Every row comes from one small tree of marks. Brackets hold a mark, then the marks that hang from it, in the order of their numbers. Every link used is in the known rows. Which tree was each row made from?
Known rows:
(K727 K604): [ -8.3  -1.5   3.3  -6.1  -2.1  -8.1   1.4   1.6  -5.4  -8.3  -7.4  -5.9
 -10.2  -9.6  -7.9   3.5   5.5 -15.3 -12.6 -13.5 -21.0  -0.1]
(K699 (K604 K614)): [ 12.8  -5.3  -4.3  -8.0  -5.9   0.5  11.0   9.4   0.4 -14.3   5.4  -2.4
   8.0   1.0  -7.9   6.6   8.1   0.9 -11.4   3.5 -14.5  -8.7]
(K198 K78): [  5.0   1.7  -6.4 -12.8 -12.6  -4.4   3.7  11.2  -3.0  -6.1  -5.5  -7.2
  12.5 -14.5 -11.3  15.1  -5.4 -20.3  -3.0   1.8  -2.3   8.7]
(K78 (K727 (K604 K198 K449 K614 K699))): [  7.7  -9.0  13.9  -5.2 -10.6   1.8 -11.0  -9.1 -15.6  -8.5   0.9   5.2
   3.9 -10.6 -10.8  15.6  -3.2 -17.7   4.9  10.3 -10.8   4.0]
(K449 K198): [ -4.4  -3.4  10.3  -3.9  -6.5  -1.1  -5.8  -1.3 -12.7   1.7 -10.3   2.3
   3.1  -9.9  -5.5 -10.2   8.4 -18.5  -2.4   3.6 -10.2  -3.1]
(K604 (K78 (K727 K449)) K198 K614 K699): [ 19.7 -11.2   7.1 -10.5 -27.2  12.2  -3.3 -12.6  -8.4  -7.0   0.0   9.2
  22.7  -6.9 -12.2  27.4 -18.5 -33.4  12.6  12.0  -5.6   9.1]
(K727 K78 (K449 K198 (K604 K699))): [  3.0 -21.6  18.8 -11.9 -30.2 -11.0 -20.6 -19.8 -15.0  14.9 -17.1  -2.0
 -10.3 -19.9 -10.9  -3.8   2.6 -41.7   9.9 -14.6 -10.0   3.9]
(K604 K614 K699): [ 17.5  -8.8   1.1  -3.5   2.6   8.2  -0.3 -12.4  -2.6   0.8   0.5  -9.4
   9.8  -4.1   2.6  18.8  -1.8  -2.1   5.9  15.3  -7.1  -0.7]
(K449 (K198 K78) K727): [  7.4  -2.9  -6.9  -3.8 -31.1   2.0   0.9   1.6 -17.9  -3.7  -3.3  -3.3
  23.2 -14.6 -12.0   4.7  -1.6 -29.4   8.9   8.1   2.8   0.0]
(K198 (K78 (K727 (K449 (K604 K614))))): [  8.3 -19.8  -3.0 -20.6 -21.4   0.8   2.5   7.7  -6.4 -11.6   7.3  -2.5
  10.7 -18.7 -35.1  17.7  -6.9 -23.1   4.6   3.6  -5.4  -9.2]
(K604 (K78 K727) K614): [  3.1 -16.0  -1.3 -11.2 -18.2  11.1   0.9  -1.1  -3.8 -13.5   5.5  10.2
  25.4  -6.2 -12.7  22.3  -1.7  -1.4   7.5  18.6 -11.8   2.8]
(K727 (K449 K78) (K604 K699)): [ -4.8 -10.7   8.2  -3.0 -22.6  -9.7  -6.7 -16.3 -22.1   1.4  -9.9 -12.4
  -4.1  -3.9   4.5  10.1  -7.1 -43.1  -5.2 -16.5 -16.6   8.1]
(K727 K78 K449): [  4.0  -7.4   8.5 -16.6 -19.3  -1.9 -11.5   2.5  -5.7   1.0  -2.1  -2.4
  -5.2 -11.4  -9.5   3.9  -2.6 -33.6  -7.5 -11.0 -20.5  13.4]
(K78 (K727 (K604 K198 K449 K699))): [ -4.5  -2.1  10.3  -3.0 -19.8  -6.7 -19.5  -9.0 -20.9   0.6  -4.6  -1.9
  -1.2 -13.4  -6.0   8.6  -4.8 -17.3   2.9  -0.2  -6.3  12.7]
(K727 K78 K449 K604): [ -2.6  -7.0  10.8 -16.7 -18.0  -9.3  -9.4   2.8  -6.9  -7.7  -8.4  -3.1
 -17.6 -13.1 -13.4   5.8  -1.7 -45.6 -12.0 -27.9 -30.3  11.3]
(K727 (K604 K78 K614)): [  9.0 -12.4   8.8 -10.4  -8.2  -1.7  19.8  -0.6   1.0 -24.5  -2.5  12.3
   7.8  -8.1 -14.9  23.5   3.2 -26.2  -3.9  -3.5 -26.9   1.5]
(K604 (K78 K727) K198 K449 K614 K699): [ 18.0 -11.4  13.7  -7.9 -26.5   7.6  -5.3 -12.4 -11.6  -7.1   5.5  17.6
  27.4 -11.6  -9.5  27.7  -7.4 -16.5  16.1  29.0  -2.2  17.0]
(K449 (K727 K78)): [  4.1  -8.6  -7.7  -9.7 -29.5   5.4 -13.8  -7.7  -6.3   4.6  -0.5  -3.1
   9.8  -7.7  -1.9   3.8   7.7  -9.6   3.0   4.1 -12.3  10.3]
(K449 K78 (K604 K198)): [ -5.2 -14.8  11.5 -13.8 -24.6 -10.2  -0.8 -15.7  -1.2  12.9 -21.0  18.5
   5.3 -10.3  -7.9 -12.4  19.7 -22.3  -7.6  -2.4  -7.4  -4.3]
(K449 K78 K198): [-11.2 -11.5  13.0  -3.4 -21.4  -2.9  -8.0  -8.3 -19.0   7.1 -14.1   8.8
  12.8  -5.6   4.0 -14.7  12.7 -28.0  -2.0   5.6  -8.6  -0.6]
(K699 (K604 K78 (K449 K198) K614)): [ 17.5 -12.0  18.5  -6.4 -30.2  -6.7  15.8   7.5 -15.0 -22.9   7.7  23.7
  19.7 -10.1 -16.4   7.9   8.2 -27.4   0.1  14.7 -16.0   5.1]
(K604 K198 (K449 K78) K699): [  6.3  -5.2  18.4  -3.7 -26.8  -6.6 -11.1 -20.0 -18.7  11.9  -8.0  10.0
  14.7  -8.6   8.9   3.2   2.8 -27.7   2.4  15.2  -0.4  20.6]
(K604 K198 K449): [  7.8   2.6  17.0  -9.7 -10.0  -4.7  -1.4  -0.6  -5.9  -1.9  -0.2  14.0
   3.4 -14.3 -10.3  -2.3   7.1 -20.9  -8.5  13.4 -10.2  11.8]

Which tree is each row?
[ 19.5 -11.3  -4.3   0.0 -23.5   2.7   4.8 -10.5 -18.9 -13.3  -6.5  -9.1
  18.2 -11.9  -9.4  22.1  -6.3 -39.8  16.2   0.7  -2.8  -4.0] -> (K449 (K198 K78) (K727 (K604 K614 K699)))
[-13.6  -2.7 -11.7 -11.7 -20.2  -6.7  -6.5  13.9 -12.3 -13.2  -6.2 -12.0
   5.4 -14.7 -18.3  17.1  -8.4 -19.8  -1.8 -13.3  -7.7   4.3] -> (K198 (K78 (K727 K604)))
[-10.4  -4.9  -4.1  -9.0 -24.2   0.2 -14.2  11.1 -19.7  -4.2  -8.7  -4.1
  18.1 -17.3 -16.4   3.6  -6.0 -23.6   7.7   5.6   3.4   1.0] -> (K449 (K198 (K78 K727)))
[-11.6 -14.1   5.1  -0.4 -33.5  -1.8 -26.4 -14.7 -31.3  12.9   5.0  -6.3
  17.9  -8.1   9.7   7.1  -0.3  -1.7  10.8  22.5   2.2  16.8] -> (K604 (K449 (K78 K727)) K699)
[ -3.2  -4.7  17.0 -11.5 -21.7  -7.6   2.4  -5.9 -12.4  -4.3 -15.9  12.1
  -4.3  -5.4  -7.2  -5.2   1.1 -57.4 -17.9 -20.4 -23.3   3.8] -> (K727 (K449 K78) (K604 K198))
[  6.7 -21.0   4.2   1.1 -46.2  -5.5  -2.0 -31.2 -18.1   8.8  -8.6   3.7
  18.0 -16.0  -7.3   8.2   6.3 -18.1  21.7   8.0   2.0   0.5] -> (K449 K198 (K604 K78 K699) K727)
[ 23.7  -0.7   2.8 -11.5  -6.6  -1.7  10.0  -3.5   1.7 -13.8 -15.8   0.0
   8.8 -11.7 -11.8  29.4 -10.8 -43.5   2.3  -8.8  -5.9   4.8] -> (K727 (K604 (K198 K78) K614 K699))
[ 11.8 -19.6  11.5 -14.9  -3.9  -1.2  11.6  -4.8   0.6  -5.7   4.5   4.0
  -5.1 -13.4 -23.9   3.0   6.4 -19.1  -5.8   2.0 -18.8 -13.8] -> (K727 (K449 (K604 K614)))
[ 16.1 -13.8   0.5  -5.4 -43.5  -3.7   2.6 -31.3  -3.7   8.9 -10.8   9.3
  18.2 -13.4  -8.0  14.4   4.2 -16.5  14.9   5.9   1.9   5.2] -> (K449 (K604 K78 K198 K699) K727)
[-18.5 -23.8  -4.1  -5.2 -34.7  -6.4 -23.6 -23.5 -18.2  21.8 -10.3  -8.8
  10.8  -8.0   2.5   1.7   8.1   5.3  11.6   5.6   3.8  -0.7] -> (K449 (K78 K727) (K604 K699))
[-21.0 -12.7  -3.8   0.0 -28.3  -4.7 -22.6 -15.2 -24.8   7.7 -11.0 -14.4
   6.5  -2.1   9.5   9.4  -0.8 -11.5   3.7  -7.0  -6.6   6.2] -> (K449 (K78 (K727 (K604 K699))))
[  6.1 -16.7  17.7  -2.2 -15.5  -6.5  -0.5 -16.9 -20.7  -7.6   1.6   2.9
   6.3  -6.9   3.8  15.6   4.9 -25.7   2.4   8.9 -16.4  10.1] -> (K727 (K604 (K449 K78) K614 K699))
[ 22.4 -12.8  -0.8 -10.9 -36.2   1.2  -0.8   3.4 -11.5 -12.1  18.7   6.1
  15.2  -5.1 -10.6   8.8  13.2  -6.2  -0.1  13.9 -15.8   8.3] -> (K699 (K604 (K449 (K727 K78)) K614))
[ 14.5  -6.6  -7.6 -14.4 -34.4  -5.3   7.5  -5.7  -0.1   1.9  -9.8   6.2
  15.3 -20.2 -22.8   6.4   6.2 -23.7   2.8   0.5   4.4  -3.2] -> (K449 (K604 (K198 K78)) K727)
[  9.9   6.1   9.5  -9.4 -21.5 -11.6   3.2  11.0  -6.8  -6.5   0.8  11.1
   3.0  -8.2 -10.9  -5.6   8.6 -16.0 -15.5   3.6  -8.9   8.8] -> (K699 (K604 K198 K449))
[  7.6  -8.7   6.6  -7.8 -13.4  -8.7  -5.1 -21.3   1.3  15.4 -18.5   1.0
  -2.5 -12.5  -6.2   0.7   7.0 -11.0   1.9  -2.7   0.5  -1.9] -> (K449 (K604 K198 K699))
[ 14.6  -7.9   6.6 -12.8 -36.0   0.5   6.6  10.3  -9.3 -20.9   9.9  24.6
  24.9  -7.4 -20.7  15.1   1.6 -13.0  -1.3  17.3 -10.3   8.9] -> (K699 (K604 (K78 K727) K198 K449 K614))
[  7.7 -19.2  17.4  -1.7 -28.9   5.8 -10.4 -13.1 -26.0  -7.2   7.4  12.2
  26.7 -13.8  -8.1  19.7  -4.5 -17.3  23.0  30.1  -3.2  11.8] -> (K604 (K78 K727) (K449 K198) K614 K699)
[  5.1 -22.9  -1.9  -9.2 -24.9   0.3 -10.7  -7.9 -14.3   2.7  -8.9  -4.5
  18.7 -19.1 -19.8  15.2  -2.8 -16.3  22.9   9.3   8.6 -10.2] -> (K449 (K198 (K78 K727)) (K604 K614 K699))
[ 16.0  -6.4  14.3 -13.9  -8.6  -0.1  20.7  -2.7   6.6 -22.2 -12.0  24.9
   8.9  -8.0 -16.9  19.0   4.1 -39.1  -6.0  -5.3 -24.8   2.0] -> (K727 (K604 K78 K198 K614))
[ 14.3 -14.6  -4.9 -15.8 -22.1   2.0  -4.7  -8.1   0.1   2.8 -10.3   1.0
  18.5 -17.0 -21.4  23.0  -5.7 -15.9  15.4   8.6   9.4  -4.1] -> (K449 (K604 (K198 (K78 K727)) K614 K699))
[  1.6 -25.5   7.4 -13.0 -13.5  -3.0   6.5 -13.1  -2.0   2.0  -4.7  12.7
   9.9  -7.0  -8.4  -0.7  20.0  -8.1  -2.1   9.1 -13.3 -11.7] -> (K449 K78 (K604 K614))
[ 19.9  -0.5   0.4 -11.0  -8.5   3.1  13.5   8.1   5.9 -12.0  -4.4  10.8
   9.0   1.6 -10.6   1.3   7.7 -12.6 -14.2   2.0 -12.0  -8.7] -> (K699 (K604 K198 K614))
[ 10.6   6.0   0.6  -8.7 -15.9 -10.2   1.7  -2.8  -3.7  -4.5 -21.4  -6.6
   3.3 -14.0  -7.9  22.3 -12.0 -44.4  -0.8 -17.5  -2.2  12.2] -> (K727 (K604 (K198 K78) K699))
[  3.8  -9.6  -2.7 -16.0 -14.7   2.3   3.8  15.1 -12.7 -25.1   4.6  -7.9
   6.0 -12.5 -28.9  25.1 -15.9 -39.7  -2.3  -9.1 -16.1  -2.9] -> (K198 (K78 (K727 K449 (K604 K614))))
